Known rows, with every way that one mark hangs from another
(D (T E)): [-5.647 -0.663  1.851  1.795  1.714  0.941 -1.454  0.964  2.277 -0.786
  2.370  0.443 -1.510  1.809  1.560 -1.351  2.420  3.870  0.452 -1.910
  2.035 -2.177  0.505]
(C (T (D H Y) E)): [-2.895 -2.092  1.832 -1.448  1.567  2.110 -2.040 -0.054  1.767  0.482
  2.039 -1.493 -0.472  3.208  0.929 -3.599  0.522  2.998 -1.203 -1.650
  0.244  0.636 -2.190]
(H (D Y) K): [-6.496  0.199  1.346  2.485  0.719  2.726 -0.654 -0.982 -1.269  0.642
 -3.073  1.083  1.183  0.481  3.520 -2.300 -0.649  3.045  1.253 -0.918
  2.491 -0.314  2.778]
(Y (E (H K) (T (C L) D))): [-3.568 -0.760 -2.615  1.248 -1.432  3.786  1.326 -1.243  1.514  2.210
  1.276 -1.051  3.312 -0.630 -1.216  0.400 -0.070  1.523 -0.675 -2.234
  1.776  0.589  0.774]
(L (C (T D (E (H K) Y)))): [-7.159  0.139 -0.383  0.407  0.648  2.245  0.659  0.080  0.465  2.966
  1.185 -0.934  1.823  0.665  1.654 -1.596  1.214  3.195  0.108 -1.369
 -0.186  2.055  0.331]
(D H (T C) (Y E)): [ 0.805 -1.138 -1.707  1.013 -2.068  1.374 -1.462 -0.680  0.733  1.793
  0.810 -0.190  1.858  1.418  0.311 -1.491  0.706  0.714 -2.055 -0.010
 -1.716 -0.726 -0.610]
(Y D E): [-4.581 -0.426  0.655  3.484  2.419  0.633 -0.217 -0.026  0.825  2.470
 -2.842  0.776 -0.530  0.191 -2.052 -2.256  2.638  6.311  1.755  0.355
  2.886 -1.005  1.238]
(C L (T E)): [-6.671 -3.513  2.111  2.828  3.410 -0.001 -0.776  0.789  1.082 -1.336
  2.231  0.036 -1.408  2.427 -1.115 -3.262  2.571  4.274 -0.292 -3.079
  2.459 -2.123  1.710]
(Y D (E (H K) (T C))): [-3.342 -0.256 -2.458  1.341 -2.393  2.686  0.569 -1.186  1.005  5.036
 -0.724 -0.279  3.804 -0.009 -1.539  0.557 -0.280  2.309 -0.296 -0.102
  1.295  1.008  1.654]
(K (H (D (T C (E Y))))): [-3.722 -0.287  1.005  1.513 -0.040  1.174 -0.062  0.610  0.087  0.526
  0.070  0.881  1.833  1.206  0.213 -0.189  1.190  3.019 -2.633 -0.066
  1.097  0.798  0.117]
(D (H K) (T (C L) E)): [-3.258 -1.355 -1.902  2.589 -0.954  2.429 -0.690  0.250  1.664  1.488
  3.883 -0.799  3.475  0.798  1.411  0.623  0.292  0.755 -3.700 -1.875
  0.396 -1.142  1.201]
(E H (T D) Y): [-4.013 -2.557  1.874 -0.367 -0.314  6.339 -0.384 -0.514 -0.257  0.839
 -0.829 -1.092  2.435  1.280 -0.041 -1.318 -0.695  0.289 -0.747 -2.548
  0.706 -0.054 -0.833]
(D (H K) Y): [-4.935 -2.890  1.529  2.919 -0.050  3.999 -1.655 -0.881 -2.138  0.311
 -1.928 -0.007  2.143  1.581  2.143 -3.512  0.932  1.580 -0.384 -1.344
  0.745 -2.002  1.685]
(T C (D (H K)) (E Y)): [-2.714  0.891 -2.902 -0.441 -1.355  6.017 -1.495  0.652  1.415  1.467
  1.929 -1.996  4.152 -1.605  0.381 -0.596  1.155  1.885 -2.564 -0.983
 -0.749  1.345 -1.382]
(D Y): [-5.817 -2.197  2.357  3.268  1.888  2.199 -1.714  0.205 -1.002 -2.268
 -1.905  1.327 -1.189  0.907 -0.070 -4.436  3.439  3.604  1.854 -1.582
  1.748 -3.225  2.082]
(L (C (T (D (H K)) (E Y)))): [-6.514  0.379 -0.168  0.707  1.262  1.648  0.456  0.206  0.322  3.508
  1.318 -0.816  1.617  0.976  2.693 -2.196  1.305  3.487 -0.467 -1.087
 -0.141  1.716 -0.378]
(C L (T (E H))): [-5.850 -4.734  1.920  2.077  2.561  1.313 -0.712  0.065  0.882 -1.252
  2.071 -0.605 -0.253  2.613 -1.871 -2.364  1.768  3.210 -0.953 -3.323
  1.437 -1.171  1.800]
(E Y): [-7.707 -1.842  2.207  3.925  2.011  3.572 -1.341  1.206 -1.638 -1.314
 -2.978  0.838 -0.424  0.523  0.148 -3.530  3.345  4.195  2.056 -1.276
  1.519 -3.114  2.251]
(U K): [-8.959 -1.156  1.271  3.776  3.264  3.166 -0.782  0.547 -0.646 -2.697
  0.900  0.145 -0.561  1.378 -0.617 -4.982  3.339  4.944  1.696 -1.794
  2.395 -2.106  3.255]
(Y (D (H K) (T (C L))) E): [-1.235 -0.645 -2.264  3.496 -0.737  0.789  0.469 -0.488  1.377  5.318
 -0.319 -0.602  3.866  0.407 -1.013  0.465 -0.638  2.283 -2.863  0.726
  1.323 -0.002  1.045]
(L (C (T (E H (Y D))))): [-6.356 -0.822  0.472  1.203  1.446  0.703  0.086  0.152 -0.039  3.090
  0.195  0.166  0.813  1.103  0.016 -2.204  2.345  4.051  0.321 -0.662
 -0.654  1.259  0.986]
(E (H K)): [-8.913 -2.941  0.824  3.636  0.635  4.841 -0.348 -0.637 -0.929 -0.664
 -1.317 -0.003  1.429  1.029  0.390 -0.836  1.875  3.258  1.543 -2.106
  1.919 -1.791  4.239]

Rows
[-6.034 -1.391 -0.396  4.166  1.476  1.461  0.509  0.417  1.068 -0.914
  2.129  1.588 -0.272  0.261 -0.860 -1.592  3.101  2.557  0.241 -2.766
  2.698 -3.603  2.747] => (E (T (C L)))
[-4.903 -1.923  0.476 -0.033 -0.084  2.559 -0.633 -0.535  0.821  1.549
 -0.224 -1.457  0.867  2.688  0.504 -2.534 -0.504  2.553  0.261 -1.131
  1.004  0.714  0.224] => (C (T (D (Y (E (H K))))))
[-0.547 -2.445  2.273 -0.263 -0.308  2.175 -2.685 -0.438  0.579  0.327
  1.594 -0.497  1.063  2.605  1.974 -2.618  0.233  0.642 -2.499 -1.663
 -0.781 -0.913 -1.841] => (D H (T E) Y)
[-1.821 -0.601 -2.655  0.994 -3.945  2.226 -0.989 -0.592  0.747  1.550
  0.424 -0.268  3.134  0.515 -0.049 -0.199  0.110  0.182 -0.876 -0.395
 -0.928 -0.194  1.347] => (D (T C) (Y (E (H K))))
[-4.958 -0.879 -0.841  1.375 -2.387  5.449 -0.548 -0.565 -1.269  2.062
 -2.338 -0.519  4.313  0.543  1.865  1.004 -2.121  0.452 -1.032 -0.517
 -0.592  1.012  2.644] => (E (H (D (T C)) K) Y)
[-4.557 -1.059  0.520  1.545  1.810  2.652  0.012 -1.455  0.062  0.392
 -2.524  0.287 -0.569  0.449 -0.759 -1.012  1.443  5.264  2.123 -1.168
  1.214  0.456  1.463] => (Y (E (H D)))
[-4.548 -3.881  1.510  0.689  0.765  1.627 -0.764 -0.885  0.162  0.168
  0.984 -0.785  1.717  2.321 -0.127 -2.199 -0.967  1.721 -1.877 -2.951
  1.014  0.627  1.501] => (C L (T (E (H (D Y) K))))
[-2.863  0.741 -0.152  1.516  1.167  1.416 -0.651  0.255  1.519  0.257
  0.637  0.762  0.539 -0.120  0.966 -0.126  0.119  2.807 -1.451 -1.159
  0.860 -0.004  0.659] => (H (D (T (C L) (E Y))))
[-2.801 -1.727  2.305  0.370  1.424  3.442 -0.524 -0.779  0.822  0.594
  0.849 -0.157  0.226  1.923  1.558 -3.077  0.215  1.297 -0.835 -2.472
  1.945 -1.318 -1.617] => (E (T (D H Y)))
[-5.401 -2.663  1.384  1.243 -2.579  5.665 -0.457 -0.704 -1.676  4.006
 -2.595 -0.741  5.337  1.347  0.602 -0.641 -2.115 -0.454 -0.992 -1.208
  1.010  0.124  1.665] => (E (H K) T (Y D))
[-3.499 -1.110 -0.358  2.053 -1.023  1.973  0.109 -0.871  1.143  4.777
 -1.651 -0.678  3.008  1.247 -0.676  0.602 -1.085  2.755 -0.609  0.333
  1.784  0.762  1.388] => (Y (D T) (E (H K)))
[-1.842 -0.742 -2.022  2.708 -0.976  1.571  0.834 -1.025  0.769  5.542
 -0.270 -0.216  3.907  0.110 -1.077 -0.463 -0.470  2.083 -2.134 -0.288
  1.745  0.131  0.654] => (Y (D (H K)) (E (T (C L))))
[-3.886 -1.076 -0.207  4.959  2.035  0.377  0.046  0.915  1.993  1.520
  0.360  1.166  0.582  0.549 -2.093 -0.536  1.874  3.288 -1.542 -0.054
  2.722 -2.681  2.784] => (Y (D (T (C L))))
[-4.807 -1.939  0.665  1.132  0.251  2.590  0.114 -1.201  0.418  0.869
 -0.355  0.151 -0.072  1.269 -0.583 -1.419  1.574  3.403  1.833 -2.262
  1.464 -0.667  0.792] => (Y (E H T))
[-4.973 -0.484  0.046  0.399 -0.755  2.974  0.736 -1.983  0.106  2.746
 -1.201 -0.126  1.691  0.995  1.703 -0.105 -1.233  2.778  1.315 -1.832
  1.791  1.231  1.027] => (Y (E (H D K) T))
[-1.894  1.190 -2.042 -0.705  0.033  3.659 -1.892  0.693  2.949 -1.338
  2.765 -0.389  0.739 -1.801 -1.494 -2.039  3.209  3.055 -0.938 -1.451
  0.334  0.299 -1.324] => (T C (D Y) E)
[-0.080 -1.715 -2.494  2.325 -3.179  1.804 -0.553 -0.919  0.013  2.867
  0.859 -0.737  4.739  0.657  0.738 -0.782 -1.081 -0.919 -3.661 -0.715
 -0.625 -0.628  0.627] => (D (H K) (T (C L)) (Y E))
[-1.270 -1.469  1.065  0.614  1.897  3.647 -0.901 -0.893  0.579  0.560
 -1.143 -0.874  0.475  0.545 -0.193 -3.365  1.100  3.138 -0.673 -1.060
  1.093 -0.196 -2.024] => (T (D H (Y E)))
[-5.227 -1.194 -0.844  5.125  1.624  0.625  0.144  1.124  1.944 -1.126
  2.182  1.156 -0.414  0.731 -0.761 -0.429  2.864  2.854 -0.733 -1.555
  2.088 -3.909  3.182] => (D (T (C L)))
[-3.587 -1.944 -0.704  2.153 -1.295  3.776 -0.079 -1.535 -0.342  0.774
 -0.813 -0.006  3.625  0.562  0.770  0.645 -1.907 -0.014 -1.930 -1.511
  0.624  0.302  3.099] => (E (H (D (T (C L)) Y) K))
